Each row was made from one small tree. Brackets hold a mark, then the marks that hang from it, in the order of their numbers. Every link used is in the known rows. Write each row's tree.
Known rows
[j631 [j205 [j363 j99 j240]] j286]: [ 18  22  47   4 -19  19   5  51 -63 -15  37  41  18 -30   7   6 -15 -15
  20  35 -20 -22  -9 -15  32  12 -33  28 -36 -16  15  -3  -7 -17 -22  16
  31  60 -11  16  10   2  -5   6   9]
[j838 [j963 [j363 j99] j399]]: [-24 -15 -30 -28   6 -30  26 -49  65  11  38 -52  -2  -3   3  16 -40  51
 -20   6 -28 -15  18  17 -36 -52  17  -6  21  -8 -13 -23   4   6 -50  14
   5 -42  37 -32 -40   4  28   5  -3]
[j286 j631]: [   8   12  -37  -38   25   23  -30  -13   15   50   19   -3   63   -2
   13  -47   15   41  -61  -37 -106   -3   -5   -6   -2  -18   45   35
   18    1  -37  -15   78  -21  -48    9  -29  -43  -27  -47  -20  -37
  -19   15   33]
[j838 [j963 [j363 j99 j240] j399]]: [-37 -29 -22 -15 -19 -46  38 -30  44 -15  26 -40 -21   0   9  31 -21  46
 -17  12   5 -13  30   4 -32 -65   6   2   6  -3   3 -31 -19  18 -38   8
  23 -24  44  -9 -36  10  41  -2 -17]
[j963 [j363 j99 [j205 [j631 j286]] j240] j399]: [-14  -1 -27  19 -50 -68  16 -12  18 -35   5 -24 -27  31  30  17 -17 -23
  35  23  30 -10  29  10  -9 -49 -24  -6 -35  15  -3 -12 -54   6 -10 -24
  16  13  26 -12  19  16  37 -32  -8]
[j99 j57 [j363 [j205 [j631 j286]] j240 j963]]: [-10   4 -22  -7   8   1 -23   6 -39 -11 -35   3 -19  22 -18   1  21 -27
  42 -12  21  -8 -30 -25  11  53  -9  -4  10 -14  13  35  14 -23  85  21
  12  59 -19  27  37  31 -14   3 -19]
[j631 j286]: [-13  35 -49 -26  13  38  -2   4  26  46  26 -37  45   8 -10 -23   0   2
 -53 -11 -71  -7 -24  20   8  10  34   7   1 -43 -28   0  67 -31 -23  18
 -20 -23 -19 -23   4 -21 -19   9  39]
[j99 j57 [j363 j240 j963]]: [  9  -1 -10 -34  39  32  -2  13 -20   9 -45   7 -25  -2 -16  12  43  26
 -13 -14   6   1 -32 -19  10  34  21   5  53 -24  29   9  36   2  30  39
  -5  -1 -29   6   2  -5   2  32 -19]
[j205 [j363 [j99 j57] j240 j963]]: [ 40 -14  60  -1   2  39  20  45 -41   2 -36  32 -22 -37 -21  -9  13  -1
   2   6  30  16  -3  -1   0  58   0  -8   7  -5  27  16 -18   4  -5  17
   4  26 -18  19  -3   3 -18  17 -15]
[j363 j99 [j205 j631] [j963 j399]]: [  4  -4  37  44 -13  -8  22   8  11  31   3   6  27   0 -19  -7   0 -16
   1 -16  30  24  25   6 -16  -7 -17 -18 -11  33   3  -6 -48   9  11 -28
  -9 -26  13 -10 -22   9  12 -25  14]
[j205 [j363 [j99 j57]] j631]: [ 20  12  39   8  39  55 -24  -1 -30   5  15  24  29 -48  -3 -48 -18   0
 -15 -17 -26  11 -14  11  -7  57  13   3  -2   8 -15  17  19 -28  -5  -9
  26  30  13  26  12 -23 -60  39  -5]
[j363 j205 j963]: [ -2  -1   9  -5  10  23  12  23  27  40  -1   9  34  11 -18  -9  19   0
 -34 -11 -18  19  -5  -1   9   6  19  -4  19  -2  -4  -5  28  17  -5   2
 -51 -52 -29  -4 -25  -5   5 -30  45]
[j838 [j963 j363]]: [-36  -2 -51 -42  29   0   7 -34  62  18  54 -37  22   5   9  -9 -22  65
 -44 -16 -74 -15   1  12 -28 -15  38   4  41 -28 -30 -11  62   0 -53  27
  -8 -39  10  -9 -28  -1  13   2  21]
[j205 [j363 j240 j963] [j631 j286]]: [  2  32  14  19  -2  29  27  42 -48  38  37  26  41  10  -4 -60   3 -26
 -23 -28 -22   7  11  -8  -2  95  -1   4   1 -20  18  21   4  -8  -3  -8
  12  63   0   7   7  24 -16 -26  13]
[j399 [j963 [j363 [j99 j57] j205]]]: [ 12   3  -7 -10 -24   5 -20 -18   6 -40 -13  -8 -53  -6  -9  24   7 -11
  27  30  27  -2   6  29   8 -24   7  -6  16  12 -22   1   8   3  -7  19
 -11 -13 -19  -5  15  -8 -23  29   6]
[j99 j57 [j363 [j205 j631] j240 j963]]: [ -4  -9   2   1  23   4 -23  10 -37 -12 -42  18 -16   6 -10   5  40   2
  18 -18  27  11 -17 -33   9  39   0   6  24  12  18  22   8   6  71   8
  12  31 -18  35  24  14  -4  11 -19]
[j963 [j363 j99 [j205 j631] j240] j399]: [-15 -17   4  24 -30 -59  18 -18  17 -44  -1  -3 -27  20  36  21  -7   7
  24  16  44   7  37   3 -11 -64 -13   3 -18  39   0 -21 -67  28 -22 -38
  14 -18  27   0   1   7  49 -30 -12]
[j363 j99]: [ -8  11   6  -9  13  26   1  19  20  12  20 -13  27 -28 -14   0  13  16
 -39 -21 -23  12   1  -2   1  -9  23   4 -16  -8 -12  -9  33 -14 -36  -2
  -1 -40  -8  -2 -14 -27 -15  14  35]
[j99 j57 [j363 j205 j240 [j963 j399]]]: [ 17 -32  -6 -23  11  -9  -9 -21   0  14 -66  -4 -46  19 -12  41  19   7
   9  25  29   5 -22  -4  20  -9  -1   7  40   7  28   8  -5  31  38  27
 -34 -21  -8 -15 -10  -3  26   9 -31]
[j57 [j99 [j363 j240]]]: [-12  -1 -23 -27  61  19 -26  -7   8 -10 -15 -16   1 -15   6  29  13  27
 -44 -18 -10   3 -32 -34  45 -28  17  -9   7 -41  11   4  72  30  26  19
  -1 -21   0 -12 -15 -41  -4  25 -11]
[j99 j57]: [ -3  17 -28 -39  43  65 -18 -14  32  18  -9 -16  17 -14 -13 -23  13  23
 -53 -21 -54  -6 -37  27   2   6  52  -3  37 -23 -30  -8  59 -33 -22  10
 -35 -51 -25  -6   3 -39 -32  54  12]
[j205 [j363 j99 [j963 j399]]]: [ 50  -3  55   8   3  25  39  17   3  64  11   1  28 -25 -20 -20 -16   5
 -18   7  -6  22  12   8  -9  28  -7   4   2   6  29   1 -21  23 -44   8
 -31 -24  19 -44 -42 -10   5 -15   9]
[j286 [j631 [j205 [j363 [j99 j57] j240 j963]]]]: [ 75  -4  68 -10   3  20 -23  29 -81  -9 -24  91  10 -39   3  -8   4  14
  41   9 -13 -34  -4 -34   3  25 -17  30  15  12  16  -5 -10 -19 -13  29
   5  39 -43   8  11  10 -21  37 -28]
[j99 j57 [j363 [j205 [j631 j286]] j963]]: [  2  12 -32 -10  28  20 -37   6 -25  26 -24 -10   6  19 -30 -14   9 -21
  31 -21 -18 -17 -44  -4   3  66  -3  -4  24 -25   0  39  42 -26  71  30
  -2  46 -18   7  33  22 -30   9  -7]

Write each row's tree
[-45  35 -33  25 -49 -20   0  -7 -20 -24  49   2 -20  44  19 -11  12 -39
  10   1   5 -11  26  12  11   9  -8   3   0   7 -22   7   9   2  15  -7
  18  46  -5   2  17  18 -12 -28  15]  [j399 [j963 [j363 [j205 [j631 j286]] j240]]]
[  5 -13 -35 -25  10 -30   7 -52  66  23  13 -26  -2  33  25  23 -18  32
 -18  33 -29  -6   2  33   1 -74  23  16  13  11 -19 -21  -2  43 -54  -2
 -63 -86  11 -49 -27 -22  40 -30  13]  [j963 [j363 j205] j399]
[-11 -26  21  -4 -14   6 -20  14   6 -47 -50  16 -36 -21  -3  28  20 -10
  13  22  39  16 -12  -1  19 -27   0   0 -17   8  -8  -8  -2  -5  13  -9
   3  -7 -19  37  19 -16  -9  38  -4]  [j363 [j99 j57] j205 j240]
[-12   5   7   8  38   8 -16  12 -18  35   4   9  38   2  -9  -5  22  11
  -4 -37 -10  20  -8 -36   1  37   0  10  23   9  13  19  28  15  49  11
  -3   4  -7   8  -8  11   6 -20  19]  [j99 [j363 [j205 j631] j963]]
[ 13  28  13  -6   3  41   0  28 -42   9  48  43  32  -7  20 -11 -22  -7
  -1  17 -55 -25 -24  -4  34  20  -4  30 -14 -26   4  -6  20  -9 -30  14
  13  44 -17   0   4  -8  -7  -1  11]  [j631 [j205 [j363 j240]] j286]
[-30  12 -42   3 -29 -39  -2  -2   6 -32  17  -8  -3  41  29   1   2 -14
   5   1 -12 -13  10  -2   4  -9   6   2 -12  -7 -17  -2   0   3  -7 -18
   3  19  -8   9  24  20  14 -32  13]  [j963 [j363 [j205 [j631 j286]] j240]]
[-23 -10  52  55 -30 -15  21  53 -17 -17  -1  34  10  -8  -4   1  32 -26
  14 -30  58  28  33 -34  -2  19 -25 -15 -17  25  12  -1 -36   3  33 -35
  18  17  -8  43  -1  20  10 -29  13]  [j363 j99 [j205 j631] j240 j963]
[-29   6  24  29   3   2 -17  15   0  -5  20   6  34 -19   6 -18  12 -11
  -8 -23   1  29  10  -9   1  -8  -1  -2 -34  22 -21  -3   3 -10   5 -32
  14  -6   3  29   3 -17 -15  -6  33]  [j363 j99 [j205 j631]]
[  8  -9   9 -15  10  17 -31  -2  22 -25 -32  -9 -16 -24 -12  16   5   1
   0  13   2   5 -24  17   6 -22   8  -3  -9   0 -27  -1  20 -19   4   1
 -15 -28 -19  26   6 -24 -31  32  11]  [j363 [j99 j57] j205]
[-44  13   6  31 -37 -24  -1  31 -24 -35   7   4   3   2   6  -2  10 -43
  14 -10  21  15  15 -21  12   1 -19  -5 -60   0  -9   5 -16 -26  32 -28
  36  40  -4  30  24   7  -4 -23  17]  [j363 j99 [j205 [j631 j286]] j240]
[-12 -10   9  21  10 -25   5  -7  -6  25 -10   6   3  25   3  13  20   7
   7  -9  24  26   7 -33   9   8 -12   9   9  31  31   3 -21  39  49  -7
   2   1  12 -10 -20   9  38 -30  -8]  [j99 [j363 [j205 j631] j240 [j963 j399]]]
[ 14  19  15   5  -6  30 -11  14 -55 -23  -2  17  -1 -28   1 -33 -16 -29
  14  -7  -4  -4  -9   7   2  68  -8  -2 -29 -17  -2  21   3 -36  15  -6
  53  76   5  32  28   6 -49  32 -21]  [j205 [j363 [j99 j57] j240] [j631 j286]]
[ 84  19  32  -6   3  43   3  14 -39  34  -5  26   5 -17 -37   3 -40 -19
  41  32  -8 -53 -27  27   1  34 -27  -7  12 -24  24   3 -22 -25 -21  28
 -20  27  -6 -32   4  17 -18  21 -24]  [j631 [j205 [j363 [j99 j57] [j963 j399]]] j286]
[ 15 -38 -10 -18 -26 -49   1 -30  37 -57 -48 -18 -71  10  14  56  -4  17
  31  49  48 -13   4  27   0 -77  -1  -1   2  17  -2 -20 -50  21 -24   1
 -20 -43   0  -2   6  -7  32  14 -26]  [j963 [j363 [j99 j57] j205 j240] j399]
[ -6  27  25  26 -23  15   8  29 -58  -7  41  12  30 -21  12 -34 -12 -31
  -2 -16 -15  13  12 -12   4  61 -13  10 -41  -7   4  15  -3 -13   5 -13
  50  74  19  24  11  -3 -33 -14  10]  [j205 [j363 j99 j240] [j631 j286]]
[ 23 -29  -1  -7  26 -23   0 -12  24  15 -46  -6 -23  17 -11  49   2   6
 -13  14  39  11 -15 -19  39 -38 -17 -21  12 -10  42   1  11  74  42  12
 -32 -38   9 -44 -33  -9  24 -20 -27]  [j57 [j99 [j363 j205 j240 [j963 j399]]]]
[  5 -20  -8   8 -14 -47  -3 -29  24 -58 -29  -5 -57  14  24  32  -9   6
  38  30  53 -12  15  15 -13 -55  -9  -8  -4  34  -5 -10 -66  15  -1 -29
  11 -12  23   7  16  -2  24  15 -38]  [j963 [j363 [j99 j57] [j205 j631] j240] j399]
[-17  -1   0  14  -3 -25  -4  -6  14 -28  22  -5  -1   0  27   5  -2  15
  15  -9   5   0  21  -3  -9 -26  -6  -4  -6  19 -23 -10  -7   9 -18 -19
  10 -24   4  18   8  -1   7 -19  20]  [j963 [j363 j99 [j205 j631]]]
[-31  36 -28   7   4  16 -17  -2  11  25  30 -10  50  15   2 -33  -4 -29
 -16 -19 -50  -1 -13   6   6  14  11   2 -17 -11 -37   2  39 -18  14 -17
  -3   5  -8   5  15  -4 -27 -20  35]  [j363 [j205 [j631 j286]]]
[-19 -50 -18 -27 -30 -63   6 -49  49 -46 -27 -27 -63   3   3  52 -30  26
  32  47  32 -16  16  14 -24 -68  -9  -6   6   1  -9 -15 -28  21  -5  16
   7 -15  26   7 -10  14  29  18 -43]  [j838 [j963 [j363 [j99 j57] j205 j240] j399]]
[-53 -34  -6  19 -31 -73  23 -41  31 -37  27 -15 -21  10  24  29 -23  22
  20   7  23   8  46  -7 -32 -49 -23  -3 -13  29  -7 -18 -43  26  -5 -25
  42   6  50  12 -21  27  36 -27 -23]  [j838 [j963 [j363 j99 [j205 j631] j240] j399]]
[ 58  10  45  17  23  47   3  -6 -21  39  -4  21  15 -30 -21 -43 -26  -9
  -3  -9   6   6   3  26 -29  59  -2 -13  16  16  22  11 -35   0  -8 -13
  -1  12  23 -12 -13  -1 -25  11 -24]  [j205 [j363 [j99 j57] [j963 j399]] j631]
[ 18 -21 -12 -31   1 -12 -18 -13  33 -36 -29 -13 -48  -8   8  28  -3  21
  22  32  11 -18 -19  32  -5 -39  12  -4   3  -1 -29  -6   7   4 -23   9
 -27 -47 -19   6  17  -4  -4  15   2]  [j963 [j363 [j99 j57] j205]]
[ -6   0  10  45 -47 -37  28  27 -13   9  -4   7  -1  20 -14   5   0 -55
  22  -6  54  10  29 -15 -13  -6 -33 -21 -30  12  22   3 -57  -5  36 -33
   7  24  10  -4   0  31  17 -36  -3]  [j363 j99 [j205 [j631 j286]] j240 [j963 j399]]
[ 15  25  11  24 -15  17  37   9 -28  63  33   9  36  19   0 -45 -25 -27
 -28 -14 -13   5  16   8  -8  61  -9  -5   2  -5  29  10 -21   2  -2 -11
  -2  42  22 -31 -14  11   8 -35  -7]  [j205 [j363 j240 [j963 j399]] [j631 j286]]
[-18  26 -17  17  -1   9   7  24  -1  46  17  -3  44  24 -17 -34   9 -39
 -13 -30 -20   4  -1   0  -6  40   4 -12   5 -13 -17  14  20 -12  21 -10
 -15   4 -19  -1  13  24 -16 -35  34]  [j363 [j205 [j631 j286]] j963]
[ 25 -16 -30 -27  -4 -25  12 -33  36 -41 -28 -27 -55   3  11  27   0  35
   5  24  33 -25   3  29 -10 -61  17  -4  18   2   2 -20 -33   5 -38   4
 -15 -45  11 -21   2  -8  33  33 -36]  [j963 [j363 [j99 j57] j240] j399]
